In the rows, zero is written as 128.
Known rows, with every step that occurs
zadu-pirudas-kepo: [ 80 144 122 109  98 190 109 137 101 123 164 128 159 130 104 118 187 139
 142 114 133 123 135 175 106]
tedaz-dugog: [117 138 125 113 147 147 166 125 156 129 162  93 161 166 107  93 178 118
 161 113 110 138 124 132 163]
debuz-militon-pirudas: [146 121 148 116 147  85 161 104 126 152 130  96 111  89 141 131 145 107
 138 151 156  80  71 133 139]
tedaz-dugog-kina-zadu: [122 111 105 113 130 125 144 160 153 123 133  95 167 148  84  80 156 114
 169 110 118 173 126  96 138]
zadu-digu: [ 86 130 150 102 127 154 137 153 137 160 159 125 117 120 126 128 130  91
 149 128 125 151 134 163 145]
kina-lumo-rolisi: [ 96 139 133 146  97 127 130 145 155 122 156  97 145 130  98 162 184 130
  96 132 102 184 109 116 113]
dugog-kina-lumo: [147 121 112 134  90 144 140 176 153 125 102  97 133 109 115 139 145 122
 139 127 117 194 120 101 118]
debuz-militon-pirudas-ninid: [142 132 146 124 133  94 152 105 144 142 117 118  91  93 133 142 152 119
 140 148 156  85  91 168 148]
dugog-kina-zadu-digu: [105  95 120 101 101 122 114 194 133 140 117 121 137 105  90 107 113  93
 155 124 131 191 129 110 109]
debuz-militon: [131 113 158 110 123 125 145 112 139 137 134  92 126 103 122 124 172 113
 131 141 144  98  92 153 125]
debuz-militon-pirudas-kepo: [138 128 139 125 135  86 126  92 100 159 151  93 113  90 140 116 158 121
 143 168 165  77  79 137 132]
kina-zadu-digu: [ 89 104 134 102 117 100 123 179 139 151 160 120 144 136  96 119 139  87
 143 136 131 164 129 107 114]
militon-pirudas-lumo-kina: [126 154 131 115 156  85 154 152 118 164 132 109 177 122 122 151  93 109
 143 137 151  89  80  62 163]
pirudas-lumo-kina: [106 148 140 109 135 133 132 167 129 144 133 102 205 141  95 143 120 115
 132 123 141 107  96  75 146]
militon-pirudas-lumo-kina-zadu-digu: [107 138 126 116 160  64 137 172 116 172 141 118 166 119 118 147  84  94
 152 136 161 108  85  52 151]
debuz-militon-pirudas-lumo: [134 138 144 124 145  63 148 104 119 162 122  87 129  82 138 131 136 122
 140 149 165  71  67 102 144]
digu-militon-pirudas: [113 135 130 126 100  91 144 112 134 176 121 128 137 128 135 145 100 132
 129 159 112 140 105 114 150]
lumo-kina-zadu-digu: [ 99  99 149  93 146 141 128 205 147 141 160 132 177 151  89 147 120  72
 143 125 142 144 116  96 115]
digu-militon-pirudas-ninid: [109 145 123 133  87 101 133 113 149 164 111 147 118 133 125 160 108 140
 133 155 111 142 125 148 158]
tedaz-dugog-kina-lumo: [142 127 103 137 128 146 155 153 166 126 125  85 142 147 111 103 171 128
 168 109 116 189 126 104 150]
pirudas-zadu: [ 75 142 136 114 122 167 148 158 134 118 141 125 159 186 120 123 162 127
 135 128 108 116 151 118 141]
kina-zadu-pirudas: [ 90 111 124 104 104 130 137 176 141 114 145 124 174 140  80 127 173 108
 133 108 127 144 125 114  91]
zadu-pirudas: [ 86 138 136 101 110 190 151 149 139 118 141 129 157 129 105 138 174 122
 136  94 119 130 130 172 113]
tedaz-dugog-kina-zadu-pirudas: [107 112 106 111 130 150 144 164 151 115 128 106 168 147  83  84 169 122
 175  89 122 171 134 118 127]
lumo-pirudas: [ 72 119 146 106 131 177 151 139 148 121 182 136 151 111 101 133 133  90
 111 103 138 129 127 122 127]
ninid-pirudas-zadu-digu-militon: [ 77 121 132  97  97 137 137 153 131 140 116 120 136 174 131 127 179 149
 166 154 102 135 177 133 137]
debuz-militon-pirudas-zadu-digu: [ 97 126 152 123 159 106 151 123 120 158 131 116  90 112 156 129 145 112
 153 143 158  80 105 136 144]
digu-militon-pirudas-lumo: [102 150 122 131 101  68 130 112 125 185 113 117 156 121 131 145  93 142
 128 156 121 130  95  81 155]
kina-lumo: [145 135 123 141 100 125 152 156 162 130 139  89 137 142 123 160 178 121
 121 140 115 171 115  97 130]
lumo-pirudas-kepo: [ 66 127 133 114 117 178 108 127 108 126 203 134 153 113  96 115 147 108
 112 125 151 124 133 126 119]

Rows
[134 113 129  89 112  86 134 175 132 125 120  81 209 147  84 136 170 133
 152 152 132 110 115  59 125] -> ninid-pirudas-lumo-kina-zadu
[ 76 142 135 123 108 118 122 133 141 189 130 156  86 121 141 154  94 117
 150 143 122 161 143 170 160] -> zadu-digu-militon-pirudas-ninid
[  4 124 144 117 130 197 127 153 140 142 171 167 126 145 124 137 120 108
 123 101 134 141 172 125 132] -> lumo-pirudas-zadu-digu-militon
[134 135 125  92  99  90 142 142 129 131 115  74 180 131 105 122 182 147
 153 154 117 113 123  94 142] -> ninid-pirudas-lumo
[121 100 146  98 137 133 140 197 146 124 152 121 201 161  77 146 134  84
 130 129 138 129 104  78 111] -> lumo-kina-zadu
[142 121 118  93  86 119 114 128 101 123 152  85 164 138 108 108 206 151
 155 178 119 119 138 137 125] -> ninid-pirudas-kepo
[ 74 161 127 109 108 162 137 151 126 132 128 115 177 121 100 136 163 140
 137  91 132 117 116 132 124] -> zadu-pirudas-lumo
[127  97 115 103  93 116 124 186 138 123 110 112 162 113  79 108 126 105
 144 129 124 179 116  94 105] -> dugog-kina-zadu
[110 121 130  93 104 136 156 154 134 106 120 101 163 177 119 122 203 147
 158 152 105 111 163 120 134] -> ninid-pirudas-zadu
[ 86 141 127 134 104 106 143 123 127 168 116 140 141 157 143 143 110 144
 133 153 109 127 129 103 152] -> digu-militon-pirudas-zadu
[ 81 126 118 110 104 108 123 176 133 128 137 112 190 134  75 127 162 120
 132 107 135 136 116  85  96] -> kina-zadu-pirudas-lumo
[ 74 151 136 104 129 182 138 169 129 127 131 124 196 133  96 153 150 126
 141  83 139 107 112 120 122] -> zadu-pirudas-lumo-kina
[ 82 116 123 124  99  74 110 164 147 173 133 148 116 135 106 144 111 107
 140 148 130 171 138 121 131] -> kina-zadu-digu-militon-pirudas-ninid
[107 141 119 132  89  91 112 102 103 180 141 125 141 128 134 131 113 145
 130 174 121 133 109 118 141] -> digu-militon-pirudas-kepo
[ 75 137 131 124 111 112 102 123 106 200 154 141 105 116 147 129  98 120
 152 158 132 153 128 145 148] -> zadu-digu-militon-pirudas-kepo
[ 33 138 143 122 112 167 124 156 134 159 134 149 126 179 139 132 133 133
 146 130 107 148 169 137 145] -> pirudas-zadu-digu-militon
[115 125 147 124 151 101 161 115 123 143 124 107 115 119 150 127 154 121
 144 149 153  70  98 123 140] -> debuz-militon-pirudas-zadu
[106 132 133 109 131 100 122 186 130 141 138 103 217 147  78 141 123 108
 128 126 147 114  97  40 127] -> pirudas-lumo-kina-zadu
[ 77 146 132 121 155 121 158 153 119 160 144 140 113 147 153 135 115 111
 157 139 131 108 136 119 162] -> militon-pirudas-zadu-digu
[ 96 107 133  99 128 164 113 194 122 119 164 131 204 159  75 143 159 105
 136 117 150 124 115 104  91] -> lumo-kina-zadu-pirudas-kepo
[ 77 133 122 149 122 167 151 169 161 112 160 122 134 156 122 161 172 119
 107 108 134 157 147  75 123] -> kina-lumo-pirudas-zadu
[131 145 116 123 128  95 126 118  89 158 166 111 139 117 133 116 131 122
 141 170 142 105  99 115 149] -> militon-pirudas-kepo
[ 48 129 126 152 113 165 130 164 162 143 156 137 113 152 136 169 148 125
 112 113 130 179 160  85 124] -> kina-lumo-pirudas-zadu-digu-militon
[116 122 104 135 139 163 152 153 168 118 142  98 140 135 105 110 162 120
 156  92 129 187 134  98 145] -> tedaz-dugog-kina-lumo-pirudas
[ 93 126 103 141 142 175 153 163 165 114 136 104 143 160 112 107 170 130
 159  88 125 179 150  90 146] -> tedaz-dugog-kina-lumo-pirudas-zadu
[118 111 114 133  99 163 137 176 154 118 122 114 128  93 107 144 136 113
 125 109 133 194 124  95 112] -> dugog-kina-lumo-pirudas
[ 96 118 113 138 106 177 138 184 153 109 120 122 131 119 111 142 140 121
 129 105 130 185 146  84 113] -> dugog-kina-lumo-pirudas-zadu
